What can hang from each mark
Q207: Q641
Q80: Q89 Q641 Q693
Q641: Q80 Q207
Q714: Q207
Q693: Q9 Q80 Q936
Q936: Q89 Q693
Q9: Q89 Q693 Q794
Q89: Q9 Q80 Q936
Q794: Q9 Q80

Each row was made from one small tree. The marks that hang from a mark follow it in brackets, in the order of their numbers. Every link used is in the known rows. Write each row's tree.
(in the rows, 128 means zero)
Known rows
Q80{Q89{Q9} Q641{Q207} Q693}: [132 129 136 131  72  88  87 130 118  78 133 114 152 157 146 125 120 154
 115 153  87 130 123 121 123 137 145 137 113 167 163 146 143 116  70 113
  83 119]
Q794{Q9{Q89} Q80{Q693{Q936}}}: [104 145 145 142  91  93 135 128 141 108 158 127 134 181 140 156 131 115
  98 135 119 125  94 141 124 128 128 103 132  88 239 114 120 122 140 116
 100  73]
Q80{Q89{Q936} Q641}: [121 102 134 122 103 120  95 119 122 105 138 138 134 127 134 115 129 169
 114 108 122 138 130 128 105 135 136 130 121 122 156 142 138 111 112 160
 126 137]
Q714{Q207{Q641}}: [109 124 133 132 133 153 125 119 110 140 123 135 130 136 135 140 150 139
 129 135 147 129 150 130 125 144 139 132 118 116 132 133 162 131 109 115
 131 128]
Q794{Q80{Q641 Q693}}: [134 136 134 151  60 108 137 143 126 107 127 139 127 153 166 139 116 155
 117 126  91 129 103 131 128 139 130 119 119 122 172 126 144 120 128  98
 125 110]
Q9{Q794{Q80{Q641 Q693}}}: [156 136 139 153  55 104 125 140 106 124 135 136 139 169 177 131 105 146
 121 135 102 134 111 125 131 156 129 137 105 117 192 127 182 122 133  93
 132 127]
Q794{Q80{Q89{Q9{Q693} Q936}}}: [135 119 142 150 116 131  99 118 135 101 129 112 175 136 154 119 131 195
 119  99 107 146 113 142 123 122 157 148 108 132 218 112 123 135  94 159
  90 159]
Q207{Q641{Q80{Q89{Q936}}}}: [ 96 124 128  93 119 164  94 106 122 117 132 113 160 128 136  98 143 150
 119  98 134 146 107 131 100 144 130 149 104 141 167 121 129 105  82 156
 123 128]
Q641{Q80 Q207}: [118 139 124  87 127  81 122 128 123 124 141 117 157 138 141 112 113 141
 131 118 102 124  88 128 112 133 121 127 123 160 130 111 128 133  74 119
 126 118]
Q89{Q9 Q936}: [122 128 140 128 136 127 124 126 126  93 132 125 128 137 126 115 150 148
 118 120 137 140 134 144 120 127 143 130 119 132 136 123 119 132  99 163
  90 163]
Q80{Q89{Q9{Q794} Q936} Q641}: [145 110 141 136 101 102  91 116 111 103 139 136 156 155 144 106 137 169
 119 118 140 139 140 136 109 149 142 154  97 134 178 137 175 119 101 155
  95 168]
Q794{Q9{Q89{Q80 Q936}}}: [102 136 135  99 121  87 126 130 149 126 158 122 120 165  78 116 125 125
 124  83 121 146 125 139  99 128 153 122 117  99 227 110 113 109 164 142
 108 167]
Q936{Q693{Q9}}: [121 106 118 119 128 127 126 129 115 164 112 148 134 123 126 133 126 133
 110 138 133 126 127 139 138 122 131 124 149 144 152 117 142 105 152 145
  87 119]
Q89{Q9{Q794} Q80 Q936{Q693}}: [151 137 137 108 108 119 104 137 110 127 139 138 167 154 122  90 128 148
 109  98 139 150 135 141 109 146 146 135 111 147 148 106 169 127 169 165
  99 213]
Q80{Q641}: [130 116 128 136 102 102 131 132 123 136 127 153 122 128 135 127 118 133
 128 138 106 128 129 131 121 137 123 131 123 129 126 142 147 118 118 121
 127 112]
Q89{Q80{Q641} Q936}: [128 122 143 109 102 107 120 130 122 119 135 149 120 142 103 110 107 146
 119  90 101 145 128 137  90 138 145 133 115 113 152 126 139 111 128 139
 137 166]
Q693{Q9}: [128 115 126 123 141 130 125 126 122 146 116 131 118 132 119 130 124 128
 128 124 129 121 127 133 130 127 133 138 143 133 171 120 137 122 114 132
  89 105]
Q936{Q693}: [125 130 124 123 118 120 122 127 123 143 126 143 136 125 139 123 131 132
 111 129 128 136 127 140 132 130 132 112 132 147 114 127 133 118 162 144
 123 144]
Q693{Q80{Q89 Q641} Q936}: [137  91 134 120 101 114  88 122 128 107 147 157 150 133 154 161 117 153
  99 145 102 123 130 125  92 132 121 141 127  88 161 115 135 132 109 134
 122  47]
Q714{Q207}: [132 124 133 128 132 139 124 130 125 132 128 144 122 142 123 143 150 158
 134 123 138 118 135 128 124 123 132 124 130 114 123 128 137 134 132 118
 129 161]
Q207{Q641{Q80{Q89 Q693}}}: [111 142 126  90  81 175  83 118 125 106 137  97 163 138 146 118 133 123
 121 126 116 133 117 116 111 138 123 145 115 149 172 132 124  95  84 106
 112 112]
Q693{Q936{Q89}}: [131 119 140 120 129 103 123 117 127 137 145 158 110 127 139 149 117 110
  91 156 144 114 125 139 121 127 124 127 147  97  97 125 131 127  93 127
 120 104]
Q80{Q693{Q9{Q89}}}: [110 138 126 124 100 130 137 132 136 143 116 117 104 151 111 138 135 108
 121 131 114 119 136 136 129 120 136 139 135 120 220 136 129 109 133 115
  88 116]
Q714{Q207{Q641{Q80{Q89}}}}: [112 114 118  96 120 167  88 109 122 132 126 122 167 138 134 126 151 161
 129 110 140 123 127 122 101 137 127 151 106 127 155 120 140 111  89 118
 120 137]
Q80{Q89{Q9{Q794}} Q693{Q936}}: [151 126 147 127  96 140  78 133 115  82 151 118 178 163 147 134 139 125
 105 149 146 131 147 126 119 135 128 143 115 117 176 135 156 130 103 134
  84 125]
Q207{Q641{Q80{Q89}}}: [107 119 119  93 120 156  94 111 118 128 128 108 163 133 136 109 138 134
 121 123 120 135 115 124 107 139 120 156 110 143 151 122 129 106  87 117
 118 104]
Q693{Q9 Q80{Q89 Q641}}: [141  93 120 119 105 123  85 122 123 130 116 144 135 129 140 158 114 164
 124 133 103 120 137 126 104 128 129 158 130 111 204 122 141 111 108 127
  82  67]
Q794{Q9 Q80}: [127 129 125 144 127  91 130 131 131 112 148 131 144 151 158 140 118 150
 132 117 127 132  90 126 129 135 135 108 126 124 199 107 127 121 131 117
 106 112]
Q9{Q89{Q80} Q794}: [138 137 128 110 106 107 125 134 130 155 138 131 138 175 101 108 109 111
 125 106 122 135 144 134  95 134 133 149  99 112 193 120 163 138 181 109
 144 174]
Q9{Q794}: [147 128 128 132 127 124 125 127 119 149 137 127 144 143 137 116 122 119
 125 134 144 125 137 128 133 145 130 146 117 121 148 133 165 129 138 126
 129 143]
Q9{Q693{Q936} Q794}: [154 119 149 129 125 113 129 125 119 161 154 140 168 126 136 123 118 117
 106 148 126 124 139 140 131 131 127 158 118 106 178 128 168 144  96 139
 130 101]
Q80{Q89{Q9} Q693{Q936}}: [133 122 151 124 102 148  86 126 129  64 135 119 155 147 133 143 149 132
 100 151 128 124 135 127 120 122 127 126 122 133 156 140 119 132  95 138
  78 112]

Write each row's tree
[129 118 127 116 128 134 117 128 122 150 121 154 130 120 141 142 140 158
 105 121 126 134 124 144 112 128 139 130 147 123 177  97 124 116 145 176
  90 110]	Q89{Q936{Q693{Q9 Q80}}}
[107 116 139 126 119 101 153 113 151 160 144 135 145 132 115 134 126 114
 105 141 108 124 135 153 126 114 130 144 130 102 192 130 138 138 116 143
 130  82]	Q9{Q89 Q693{Q936}}
[111 150 129  95  88 166 123 127 115 122 129 105 143 137 148 114 139 104
 123 130 118 131 110 122 117 143 122 144 112 146 154 123 127 103  79 104
 122 110]	Q207{Q641{Q80{Q693}}}
[143 104 138 152  95 111  97 121 119 130 141 139 162 161 167 110 115 183
 110  98 128 141 109 129 113 156 145 141 103 114 204 119 183 126 130 146
 132 143]	Q9{Q794{Q80{Q89{Q936} Q641}}}
[107 123 124 100 126 154 120 123 114 144 128 130 148 137 133 126 149 140
 135 116 134 115 119 126 108 141 125 144 114 128 136 120 144 120  89 106
 128 134]	Q714{Q207{Q641{Q80}}}
[143 113 132  97 138 115 108 123 110 152 125 157 112 143 105 138 101 108
  92 138 137 109 131 142  99 127 128 141 151  91 140 109 137 121  99 127
  89 110]	Q693{Q9 Q936{Q89{Q80}}}
[107 136 126  98  93 183  80 120 122 118 124 115 158 155 140 133 161 156
 125 121 131 121 125 113 103 137 126 143 107 131 178 125 134 103  84 106
 116 145]	Q714{Q207{Q641{Q80{Q89 Q693}}}}
[119 133 134 126 121 123 114 125 131 114 128 144 146 126 136 110 148 155
 107 122 140 142 129 148 134 134 148 117 128 154 117 121 127 119 143 175
  89 175]	Q89{Q9 Q936{Q693}}
[128 125 144 137 100 158  88 129 119 103 116 107 140 155 144 126 136 170
 114  96 119 138 107 132 120 130 150 128 132 116 242 119 124 113 115 151
  85 131]	Q794{Q80{Q89{Q936} Q693{Q9}}}
[157 104 121 136 119 138  93 121 106 148 118 121 166 161 155 131 114 164
 129 116 139 134 114 130 122 137 140 151 125 124 230 109 170 131 135 125
  89 118]	Q693{Q9{Q794{Q80{Q89}}}}
[159 146 141 144  89 114 115 126 120 132 148 151 128 165 179 140 116 113
  85 155 138 122 115 137 121 144 131 129 130  84 162 116 163 133 110 109
 130 107]	Q9{Q794{Q80{Q693{Q936{Q89}}}}}
[131 125 151 119 110 144 119 135 113 118 123 134 125 136 123 157 138 100
 103 146 129 109 132 131 130 127 125 136 145 105 176 132 132 118  90 132
  87  78]	Q80{Q693{Q9 Q936}}
[132 119 125 150 102  65 141 125 121 126 146 148 134 155 160 146 103 156
 123 122 110 134  88 131 130 149 125 119 124 119 187 112 135 111 125 107
 112  95]	Q794{Q9 Q80{Q641}}
[127 153 129  95  91 108  80 130 123  73 129  92 171 155 151 110 135 151
 119 133  98 126  94 122 105 129 129 139 113 182 170 117 112 118  59 117
  77 140]	Q641{Q80{Q89{Q9} Q693} Q207}
[128 124 132 122 132 100 121 115 126 108 142 152 119 141 143 144 127 113
  90 173 151 113 132 152 117 123 125 128 133 117  89 126 134 134  70 131
  85 116]	Q693{Q936{Q89{Q9}}}
[155 125 135 150 101  45 127 133 101 115 134 141 165 179 184 119  99 166
 121 142  99 141  91 147 128 159 144 142 100 154 164 110 203 151  90 102
 102 122]	Q89{Q9{Q794{Q80{Q641{Q207}}}}}
[127 117 137 130 122 132  92 117 136 106 135 111 166 119 118 110 142 172
 118 110 116 136 141 138 124 114 147 148 109 135 192 134 113 125  83 172
  85 170]	Q80{Q89{Q9{Q693} Q936}}
[112 147 145 100  93 120 122 139 137 115 142 131 122 165 104 136 121  91
 105 123 111 128 138 140  95 122 133 128 120  92 188 123 126 129 155 120
 122 115]	Q9{Q89{Q80{Q693{Q936}}}}
[108 135 141 136 118 112 148 120 155 160 133 130 120 133 104 108 132 134
 120 106 114 131 136 149 123 117 148 144 121 115 212 135 124 122 126 161
 128 148]	Q9{Q89{Q936} Q693}
[122 120 138  78 106 148  85 126 114 112 122 120 163 147 128 134 134 126
  99 124 121 109 104 116 102 120 111 146 141 118 201 127 118 109  72 137
  71  84]	Q641{Q80{Q89 Q693{Q9 Q936}}}
[120 110 148 140 100  80 100 121 115 110 136 134 152 148 162 117 110 194
 112 103  91 151  90 131 104 150 150 120 120 134 184 117 153 125  91 144
 129 116]	Q794{Q80{Q89{Q936} Q641{Q207}}}
[124 132 129 115 111 107 137 131 149 163 135 127 133 137  89 114 104 123
 123 103  86 130 147 145 108 114 140 156 112 116 210 118 130 129 148 117
 126 154]	Q9{Q89{Q80} Q693}
[107 135 127  95 105 171 113 130 106 138 106 121 132 149 133 134 160 129
 132 129 127 112 123 129 121 136 129 152 124 137 194 121 144 105  73 102
  88 126]	Q714{Q207{Q641{Q80{Q693{Q9}}}}}
[158 127 135 131  68 114  88 134 118  89 138 126 158 167 153 124 129 151
 115 149 119 129 147 125 122 133 140 148  95 143 185 144 165 109 107 110
  86 149]	Q80{Q89{Q9{Q794}} Q641 Q693}
[139 118 124 129  95  57 130 129 129 149 139 142 147 113 150 138 103 163
 124 142  48 125 124 141 113 129 135 156 124 131 184 113 148 140  73 116
 130  67]	Q9{Q693{Q80{Q641{Q207}}}}
[140 124 121  99  87  47 103 133 115 168 139 171 115 140 134 110  80 141
  90 137  93 125 109 139  98 139 138 127 132 154  87 115 164 107 132 118
 124 139]	Q936{Q89{Q80{Q641{Q207}}} Q693}
[146 122 124 101  97  45 112 132 119 145 134 160 107 144 126 115  75 129
 106 132  86 122 116 134  94 145 136 136 123 132 104 125 156 118  86 100
 126 134]	Q936{Q89{Q80{Q641{Q207}}}}
[ 96 150 134  96  99 129 129 127 132 130 117 115 116 157 114 116 148 122
 116  99 112 129 101 138 110 124 138 142 126 121 240 118 105  98 108 150
  90 141]	Q641{Q80{Q693{Q9{Q89{Q936}}}}}
[136 150 148 111  67 118 108 141 113  75 138 138 118 156 113 115 125 144
 116 107  99 137 138 142  96 136 148 132 100 133 160 122 135 103 105 130
  89 185]	Q89{Q9 Q80{Q641 Q693} Q936}
[135 141 145 101  94 142 103 145 118 106 140 136 137 153 108 134 121 102
 104 121 112 131 136 125 102 126 128 124 126  99 146 124 131 132 130 117
 130 127]	Q89{Q80{Q693{Q936}}}
[138 151 145 108  68 121 107 147 124 102 138 138 116 150 112 109 119 140
 115  92  91 140 135 130  93 139 148 129 112 120 163 130 137 106 130 135
 126 167]	Q89{Q80{Q641 Q693} Q936}
[112 118 124  97 123 162  86 107 117 100 127 118 175 157 143 126 156 172
 126 123 140 125 125 123 106 137 125 154  99 150 156 118 141 120  72 114
  85 154]	Q714{Q207{Q641{Q80{Q89{Q9}}}}}
[ 94 134 135 115 113  79 146 121 149 148 152 145 131 146 113 120 147 142
 103 111 136 143 116 145 129 129 148 103 135 129 201 124 116  99 181 169
 105 149]	Q794{Q9{Q89{Q936{Q693}}}}
[134 143 138 139 107  98 133 124 146 172 141 127 148 130 132 122 130 143
 117 116 109 142 154 152 106 122 141 169 110  90 252 110 153 146 141 155
 134 126]	Q9{Q89{Q936} Q693{Q80} Q794}
[147 133 132 128 111 119 106 130 123 121 137 142 162 142 164 124 143 164
 107 128 135 146 138 148 115 143 140 147 110 129 162  93 153 132 153 169
  95 156]	Q89{Q9{Q794} Q936{Q693{Q80}}}
[108 142 119  95  97 167 123 126 110 132 111 116 136 136 135 123 127 101
 125 136 118 124 109 131 123 140 122 150 125 148 188 118 133  99  67 107
  89  90]	Q207{Q641{Q80{Q693{Q9}}}}
[124 163 130  93  97 101 115 133 121 110 127 108 151 145 146 112 119 128
 121 126  86 123  88 120 114 133 129 129 126 161 152 120 113 121  73 116
 117 121]	Q641{Q80{Q693} Q207}
[134 125 130 105 105  63 115 139 113 136 140 145 138 144 113 115  91 137
 129 112  76 134 117 128  96 151 139 130 121 138 134 122 161 127 106 107
 136 118]	Q89{Q80{Q641{Q207}}}
